Known rows, with every way that one mark hangs from another
fifu{dosaf nofi}: [ 10.2 -11.6   6.3  13.5   2.0  11.3  -0.6 -11.8  10.4  17.9   0.8 -35.0
 -17.0  -9.3   7.4  -2.3   3.5  -8.1   9.8  22.9]
nofi{fifu{dosaf ritagi{bigug}} kogo{vupat}}: [ -8.9 -11.6  11.1   0.7 -21.2  39.2 -30.1  -5.2  11.0   0.0  26.7 -20.0
 -12.6  27.4  -7.5  19.3   6.7  32.4   8.6  10.9]
risop{kogo}: [ -7.0  -7.2  -0.5  12.0 -25.4   6.7  -6.6 -12.5   7.7  19.8  -4.3  13.7
   9.6  -7.8   3.9   3.4  12.1   4.2  24.5  -6.4]
fifu{dosaf}: [  5.3  -5.2   5.1   3.7   6.6  15.5  11.1  -3.2  12.5  12.3  -2.8 -16.6
   0.1   0.6   3.6  -4.7   4.0  -5.2  11.2  14.9]
risop{kogo{nofi{fifu{ritagi}} vupat}}: [-22.6 -24.0  -3.1  15.6 -40.5  15.4 -33.3 -11.9  -3.1   9.3  12.1 -12.8
 -21.2  16.6   0.1  15.4   8.5   5.0  26.9  50.6]
risop{kogo{nofi{fifu{dosaf}} vupat}}: [ -4.2  -6.9   4.0   9.5 -24.6  16.5 -16.8  -8.1   2.0  14.5  -4.2 -11.4
 -31.1  18.5   5.2   6.6   4.4   7.2  20.9  53.3]
pagemi{kogo{vupat}}: [  7.9 -19.4   2.3  16.2 -36.5  10.3 -12.2 -13.2   7.4  22.4  -2.1  -3.0
   4.3  20.7  14.9   5.2  11.6  12.8  29.0   4.8]
fifu{nofi ritagi{bigug}}: [-23.6 -18.3   2.3  14.4 -12.4  13.6 -26.4 -13.8   9.8  17.3  23.0 -24.3
  -3.2  -5.8   4.5  13.8   6.8   5.0  16.0 -17.5]
vege{dosaf{fifu}}: [-15.1   7.0  23.6  -7.6   9.0  13.7  22.0  -4.6  11.1   6.7 -20.3  -8.8
   6.4  -7.3  11.9 -15.9  10.1  -5.8  14.4  12.0]
pagemi{kogo{nofi{fifu} vupat}}: [  1.0 -21.1   2.5  15.5 -41.7  17.5 -10.4 -16.8   7.0  15.8  -0.9 -14.2
 -19.7  21.9  12.8   9.0  11.2   1.2  32.3  33.5]
dosaf{fifu{ritagi{bigug}}}: [-29.1  -4.2  10.6 -17.6  -6.6  17.7 -10.4  -1.1  15.7   5.2   6.8  -7.1
  23.8  -6.7   5.4   7.4  11.4  10.0   8.1 -13.5]
kogo{nofi{fifu{dosaf}} vupat}: [ -9.8 -10.2   7.3   2.7  -8.7  20.3  -5.8  -4.9   5.8   8.8   0.6 -19.6
 -35.0  20.0   7.8   2.4   2.9  -7.8  13.3  61.8]
nofi{fifu}: [-12.9  -5.0  10.0  -1.3 -12.7  20.6  13.8 -14.5  15.9   8.2   2.3  -6.0
  -4.3 -15.6   1.1   9.1   9.5 -16.5  10.8  23.6]
vege{dosaf pagemi}: [-10.3  -6.2  13.6  18.7  13.9  15.6  11.0  -2.0  12.0   9.9   4.0 -18.1
 -10.8  19.8  11.2  -8.3   3.7   8.1  34.5  10.3]
fifu{dosaf nofi{kogo} ritagi{bigug}}: [  5.6 -19.6   3.4  17.5 -13.5  27.6 -33.5 -10.1  11.0   8.6  26.4 -37.2
  -8.2   8.2  -4.6   8.4   7.6  26.2  15.2 -20.1]
fifu{ritagi{bigug}}: [-29.0 -10.9   2.2   4.6  -7.5  17.4 -15.2  -5.6  12.3  11.1  19.5  -3.7
  13.7   4.3   1.6  11.2   6.8   8.2  16.8 -26.3]
ritagi{bigug fifu{dosaf nofi{kogo}}}: [ 14.5   2.7  12.2   0.4 -19.1  22.9 -14.3 -14.0  19.8  15.5   2.2 -22.0
 -13.4 -14.0   7.9  14.2  10.7  20.5  10.1 -35.5]
risop{kogo{nofi{fifu} vupat}}: [-20.6 -12.0   1.4  11.7 -41.5  11.0 -23.3 -14.9   1.4  16.7  -0.9   9.2
 -25.0  12.6   8.1   9.7  10.5   1.6  26.8  41.8]
dosaf{fifu{ritagi}}: [-12.6 -14.9   7.4 -11.9  -9.1  14.5  -1.3  -2.6  10.7   0.6   1.9 -20.3
  20.2 -12.1   2.4   0.9  11.6  -5.9   7.2  21.9]
pagemi{kogo}: [ 15.6 -15.6   0.7  16.4 -26.2  13.3   5.9 -14.9  14.3  19.4  -3.8 -10.1
  14.9   3.1   8.7   2.0  12.2   3.2  29.2 -13.6]
pagemi{kogo{nofi{fifu{ritagi{bigug}}} vupat}}: [-16.5 -22.4   1.5  14.3 -38.3  24.7 -29.4 -12.9   7.6  13.3  16.6 -22.9
 -12.1  32.8   7.1  20.2   8.0  19.7  31.9   5.9]

Rows
[ -8.2 -15.0   9.9   4.6 -41.4  27.5 -18.6 -15.6   8.8   3.7  12.5   9.9
 -14.1  10.4   0.4  12.4  15.1   7.7  14.9  25.9]
nofi{fifu kogo{vupat}}
[-25.4 -11.0   6.8   1.3  -5.6  27.0 -24.1  -0.9   6.9   5.9  19.0 -28.8
 -26.9  30.4   2.6  14.6   0.0  11.0  12.7  34.7]
kogo{nofi{fifu{dosaf ritagi{bigug}}} vupat}
[ 13.5 -18.3   6.7   5.7 -14.0  39.5  -2.2  -7.4  13.0  -7.9  18.6 -40.4
  -6.2   2.6 -16.0   8.0   7.2   7.8   9.0  30.2]
nofi{fifu{dosaf ritagi} kogo}
[-34.2 -12.3   2.3   4.8 -12.6  24.8 -12.6  -9.8  12.3   4.6  20.0 -15.2
 -10.2   5.0  -0.7  15.2   6.4  -3.7  19.7   2.8]
kogo{nofi{fifu{ritagi{bigug}}}}
[ 15.4 -28.0  -8.7  26.5 -23.0  12.6  -7.6  -7.2  14.6  15.1   7.6 -21.9
  -5.7  27.6  15.6  -0.5   9.5  12.7  49.9  -0.5]
vege{pagemi{kogo{nofi}}}
[  7.9 -24.4   1.9  16.9   1.1  15.2 -10.6  -8.2   6.0  10.9  13.7 -57.9
 -13.6  -5.4  -0.5   2.2   1.2  -4.8   9.6  31.8]
fifu{dosaf nofi ritagi}
[  7.2   0.1  13.1   0.5 -29.0  20.3 -34.1 -12.3  12.4  18.5   5.2 -15.8
 -24.4   5.3  13.9  17.8   9.7  29.4   9.8 -17.3]
ritagi{bigug fifu{dosaf nofi{kogo{vupat}}}}
[-18.6 -21.2   9.9  -1.7 -40.2  20.3 -56.2 -10.8   6.2   7.5  20.1 -11.8
  -3.6  10.0   8.1  13.2  16.0  31.5  12.2  -2.6]
dosaf{fifu{nofi{kogo{vupat}} ritagi{bigug}}}
[-25.6 -15.9   8.5   3.1 -38.3  34.6 -37.8 -11.4   9.9   1.8  30.6  -0.5
  -6.5  22.6  -4.5  23.3  12.6  26.7  14.8  -2.2]
nofi{fifu{ritagi{bigug}} kogo{vupat}}
[ -4.9  16.7  12.8 -15.1   4.4  17.4  11.5  -3.2  21.9  16.2  -8.5 -11.7
   2.6 -11.8  10.5  13.2   4.7   7.9   5.5 -29.0]
ritagi{bigug fifu{dosaf}}
[ -2.4  -7.4   9.1   1.3 -11.6  42.4 -10.6  -6.8  17.2  -3.2  23.2 -27.6
  -1.8   8.7 -13.4  15.4   7.7  23.6   9.2  -7.9]
nofi{fifu{dosaf ritagi{bigug}} kogo}
[ 14.7  -4.1  18.8   5.6  -1.9  19.0  18.5  -2.7  17.6   8.7 -15.5 -36.2
   8.0  16.0  17.7 -10.2  10.1  24.2  38.1   4.5]
vege{dosaf{fifu} pagemi{kogo}}
[ 16.7  -1.2   9.7  -0.6  -3.4  11.3   8.3 -12.4  15.1  18.1 -10.6 -43.5
 -18.4 -28.2  11.9   7.5   4.3 -10.5   4.8  16.0]
ritagi{fifu{dosaf nofi}}
[-10.3 -17.4   9.2  -1.7 -30.9  22.9 -37.8 -13.0  13.5   4.5  17.2 -18.4
   7.5  -9.9   1.9   9.4  17.4  22.5  12.3 -21.3]
dosaf{fifu{nofi{kogo} ritagi{bigug}}}
[ 15.0 -34.6   2.1  23.1 -26.2  21.9 -43.7  -9.6  -0.9   7.0  23.2 -44.1
 -23.5  21.4  -1.3   4.7   6.8  19.6  14.1  35.0]
fifu{dosaf nofi{kogo{vupat}} ritagi}
[ 17.1 -16.2   4.6  13.1 -24.6  22.7  -3.7 -10.3   7.9  14.0  -5.2 -33.7
 -26.2  27.9   9.9   4.5   5.2   6.3  25.8  46.3]
pagemi{kogo{nofi{fifu{dosaf}} vupat}}
[ -9.7  -5.3  11.0   2.9 -46.4  15.5 -41.4 -19.4  12.0  20.5   9.0   5.7
 -18.1  -0.6  16.7  21.7  15.4  23.7  15.9 -30.0]
ritagi{bigug fifu{nofi{kogo{vupat}}}}
[ -6.7 -12.9   5.1  12.5   3.8  17.9 -19.1  -7.3  11.1  15.5  19.2 -44.5
  -9.8   0.5   2.1   9.7   1.2  10.9  10.2  -4.1]
fifu{dosaf nofi ritagi{bigug}}
[ 27.9 -30.4  -3.9  20.6  -7.9  32.5   0.8  -2.1  15.7   0.7  18.2 -76.6
 -18.4  29.2  -0.7   9.3   0.5  16.1  36.7  42.9]
vege{pagemi{kogo{nofi{fifu{dosaf ritagi}}}}}
[ 21.8 -30.5   0.2  22.6 -16.5  24.3 -24.1 -11.3   6.1   4.1  21.5 -49.5
 -12.5   2.1  -6.9   0.9   7.6  10.7  14.6  17.1]
fifu{dosaf nofi{kogo} ritagi}
[ 15.6 -27.6  -0.1  17.2 -23.9  27.1 -12.3  -7.3   4.5   6.4   7.7 -57.1
 -21.8  32.2   2.1   8.5   2.3  10.0  24.9  54.8]
pagemi{kogo{nofi{fifu{dosaf ritagi}} vupat}}
[ -1.9 -23.7   4.0   8.5 -31.0  34.1  -9.9 -14.1  11.7  -6.0  22.3 -20.2
   0.0  -4.3 -13.2  12.9  13.1   2.2  15.3  15.5]
nofi{fifu{ritagi} kogo}
[ 21.8 -11.6   9.9   5.2 -31.4  16.8 -24.5 -13.7   8.1  14.1  -0.1 -29.6
 -28.6  -1.3  11.4  10.6  10.1  13.6   9.3  19.7]
ritagi{fifu{dosaf nofi{kogo{vupat}}}}
[  5.1 -21.9   5.7  34.9 -14.3  12.3 -13.5  -4.0   3.3  17.6  -0.8 -26.4
 -25.8  57.6  23.0  -8.9   5.3  25.6  55.7  18.8]
vege{dosaf pagemi{kogo{nofi vupat}}}
[-30.5  -5.2   8.5  -2.4 -10.4  28.0  -4.5 -10.2  16.7   5.4  20.2 -14.5
   3.0  -4.9  -4.1  21.0   6.9   2.6  10.3  -5.2]
nofi{fifu{ritagi{bigug}}}
